Every row comes from one small tree of marks. Brackets hold a mark, then the marks that hang from it, in alphabetical order. Every link used is in the known rows. Which tree was each row made from?
Known rows
(vata migo): -.04 .08 -.22 -.14 -.08 -.04 -.05 -.01 -.05 -.32 -.19 .16 .31 .06 .06
 .02 -.07 -.07
(tive (mepoza medi) (vata migo) zukof): -.27 -.19 -.08 .11 -.04 .02 -.18 .16 -.07 -.19 -.05 .15 .09 -.06 -.04
 -.06 -.25 -.42
(zukof (tive (mepoza medi) (vata (migo vozo)))): -.27 .01 -.17 .10 -.07 .02 -.06 .08 -.08 -.23 .06 .08 .27 .01 .16 .00
 -.18 -.44
(zukof (tive (mepoza medi) vata)): -.24 -.03 -.16 .16 .05 .15 -.13 .09 .05 -.17 .04 -.12 .14 -.10 .08 .00
 -.23 -.43
(vata (migo (mepoza medi) (vozo tive))): -.06 -.09 -.07 -.09 -.24 -.16 .03 .13 -.23 -.18 .00 .15 .53 .20 .28 -.02
 .05 -.22
(medi (mepoza (tive vata (zukof (migo vozo))))): -.14 -.23 -.12 .16 -.03 -.07 -.11 .13 -.14 .00 .04 .06 .19 -.08 -.14
 -.06 -.11 -.37
(zukof (migo mepoza)): -.12 -.06 -.21 -.03 .01 -.13 -.11 .02 -.05 -.27 -.21 -.04 .14 .12 .02
 -.01 .00 -.25
(vozo (tive (mepoza medi) vata zukof)): -.14 -.22 .01 .11 .01 .03 -.25 .23 -.06 -.04 .16 -.13 .22 -.14 .04 .02
 -.34 -.39
(mepoza medi (tive vata (zukof (migo vozo)))): -.18 -.16 .01 .17 .08 -.04 -.12 -.01 -.17 -.05 .01 .10 .13 -.19 .05 .15
 -.14 -.47
(mepoza medi (tive (zukof migo))): -.06 .02 .04 .08 .04 .01 -.11 -.04 -.05 .02 -.06 .04 .05 -.18 -.03 .19
 -.08 -.39
(zukof (migo mepoza) (tive vata)): -.20 -.04 -.29 .10 .16 -.02 -.19 .02 -.08 -.38 -.12 -.15 .05 .10 .12 .00
 -.19 -.49
(vata (migo (mepoza medi) (vozo (tive zukof)))): -.06 -.20 -.08 -.06 -.22 -.16 .00 .17 -.22 -.18 .02 .19 .44 .17 .21 .00
 -.03 -.28
(zukof tive): -.06 -.01 -.26 .02 .08 .12 -.08 .04 .10 -.25 -.07 -.06 .18 -.07 .02 .07
 -.21 -.26
(vuka medi): -.04 -.08 -.16 .04 .00 .05 -.03 .14 .13 -.10 -.12 .18 .37 -.17 .05 .01
 -.26 -.13
(zukof (tive (mepoza medi) (vata migo))): -.23 .09 -.17 .10 -.02 .10 -.12 .05 -.02 -.23 .01 -.02 .17 -.03 .13 -.01
 -.20 -.42
(medi mepoza): -.05 -.11 -.21 .01 -.07 .03 -.04 .17 .07 -.02 -.12 -.03 .29 -.04 -.13
 -.12 .02 -.11
(mepoza tive): .00 -.03 -.11 .02 .02 .07 -.11 -.04 -.05 -.09 -.03 -.05 .21 -.16 .01 .04
 -.12 -.16
(vozo (tive (zukof migo))): .00 -.08 -.08 -.07 .06 -.10 -.22 .11 -.05 -.16 .03 -.05 .20 -.03 -.02
 .17 -.30 -.27
(medi (mepoza (tive zukof))): .01 -.16 -.11 .11 -.05 .07 -.10 .15 .00 .09 -.01 -.03 .15 -.13 -.20 -.08
 -.10 -.26

Write each row's tree
-.02 -.10 .03 .12 .03 .11 -.09 .03 -.01 .04 -.03 .01 .11 -.24 -.02 .13
 -.10 -.33
(mepoza medi (tive zukof))
-.26 -.04 -.25 .08 -.06 .00 -.10 .08 -.10 -.30 .07 .07 .26 .03 .10 -.03
 -.26 -.40
(zukof (tive mepoza (vata (migo vozo))))
-.09 -.26 -.12 .04 .13 -.08 -.29 .17 -.13 -.24 .03 -.14 .16 .00 .08 .04
 -.36 -.38
(vozo (tive vata (zukof (migo mepoza))))
-.22 -.13 -.09 .09 -.03 -.18 -.03 -.01 -.24 -.14 -.04 .05 .27 .06 .17
 .03 .06 -.41
(zukof (migo (mepoza medi (tive vata)) vozo))
-.08 -.39 -.14 .01 -.14 -.15 .00 .24 -.19 -.17 .10 -.02 .51 .13 .19 -.07
 -.06 -.23
(migo mepoza (vozo tive))
-.08 -.08 -.08 -.02 -.23 -.11 .06 .04 -.25 -.15 -.05 .20 .42 .13 .23
 -.04 .10 -.25
(vata (migo (mepoza medi tive) vozo))
-.26 -.26 -.18 .09 -.03 -.02 -.22 .16 -.09 -.28 -.04 .14 .08 -.01 -.12
 -.11 -.35 -.36
(tive mepoza (vata migo) zukof)
-.32 -.25 -.17 .14 .08 -.08 -.26 .12 -.06 -.25 -.04 .05 -.03 -.05 -.20
 -.03 -.34 -.46
(tive mepoza vata (zukof migo))
-.03 -.09 -.10 .15 -.07 .06 -.10 .20 .01 .07 -.02 .20 .31 -.19 .00 -.10
 -.30 -.31
(vuka (medi (mepoza (tive (vata migo) zukof))))
-.05 -.15 -.14 .11 -.05 .04 -.14 .13 -.09 -.02 -.02 .02 .16 -.09 -.11
 -.11 -.14 -.29
(medi (mepoza (tive (vata migo) zukof)))
.02 -.02 -.09 .13 -.10 .08 -.04 .17 .09 .16 -.02 .10 .38 -.21 -.01 -.08
 -.18 -.20
(vuka (medi (mepoza tive)))
-.28 -.13 -.09 .14 .01 .07 -.13 .12 -.01 -.11 -.03 -.05 .21 -.12 .03
 -.09 -.11 -.30
(tive (mepoza medi) vata)
-.17 -.59 -.15 .20 -.03 -.06 -.07 .19 -.25 -.18 .05 .07 .26 -.01 .08
 -.13 -.17 -.40
(migo (mepoza (tive vata zukof)) vozo)
-.08 -.36 -.11 -.02 -.06 -.14 -.03 .20 -.12 -.14 .13 .14 .44 -.03 .03
 .12 -.23 -.22
(migo (vozo (tive zukof)))
-.33 -.30 -.08 .13 -.12 -.08 -.09 .19 -.14 -.17 .02 .27 .21 -.02 -.02
 -.05 -.21 -.43
(tive (mepoza medi) (vata (migo vozo)) zukof)
-.18 -.52 -.04 .23 -.05 -.03 -.02 .19 -.23 -.06 .05 .07 .27 -.05 .15
 -.08 -.06 -.46
(migo (mepoza medi (tive vata zukof)) vozo)
-.08 -.08 -.10 .18 .00 .02 -.12 .17 .03 .09 -.03 .15 .25 -.21 -.06 -.04
 -.30 -.36
(vuka (medi (mepoza (tive vata (zukof migo)))))
-.12 .05 -.26 .02 .06 -.04 -.12 .01 -.02 -.30 -.13 -.12 .07 .12 .06 .04
 -.11 -.43
(zukof (migo mepoza) tive)
-.13 -.14 -.15 -.05 -.22 -.13 .08 .09 -.18 -.24 -.13 .24 .44 .18 .21
 -.06 .11 -.21
(vata (migo (mepoza medi) vozo))
-.11 -.31 -.03 .13 -.16 -.05 .07 .12 -.19 -.01 .03 .05 .39 .01 .19 -.06
 .10 -.33
(migo (mepoza medi tive) vozo)
-.20 .05 -.26 -.01 .02 -.15 .00 -.03 -.07 -.30 -.01 .12 .25 .08 .04 .19
 -.12 -.38
(zukof (migo vozo) tive)
-.15 .06 -.13 .09 -.05 .13 -.06 .09 .10 -.09 .02 -.08 .16 -.08 .00 .03
 -.14 -.37
(zukof (tive (mepoza medi)))
.01 -.13 -.09 .16 -.07 .09 -.06 .21 .09 .16 -.02 .15 .30 -.22 -.09 -.07
 -.27 -.28
(vuka (medi (mepoza (tive zukof))))
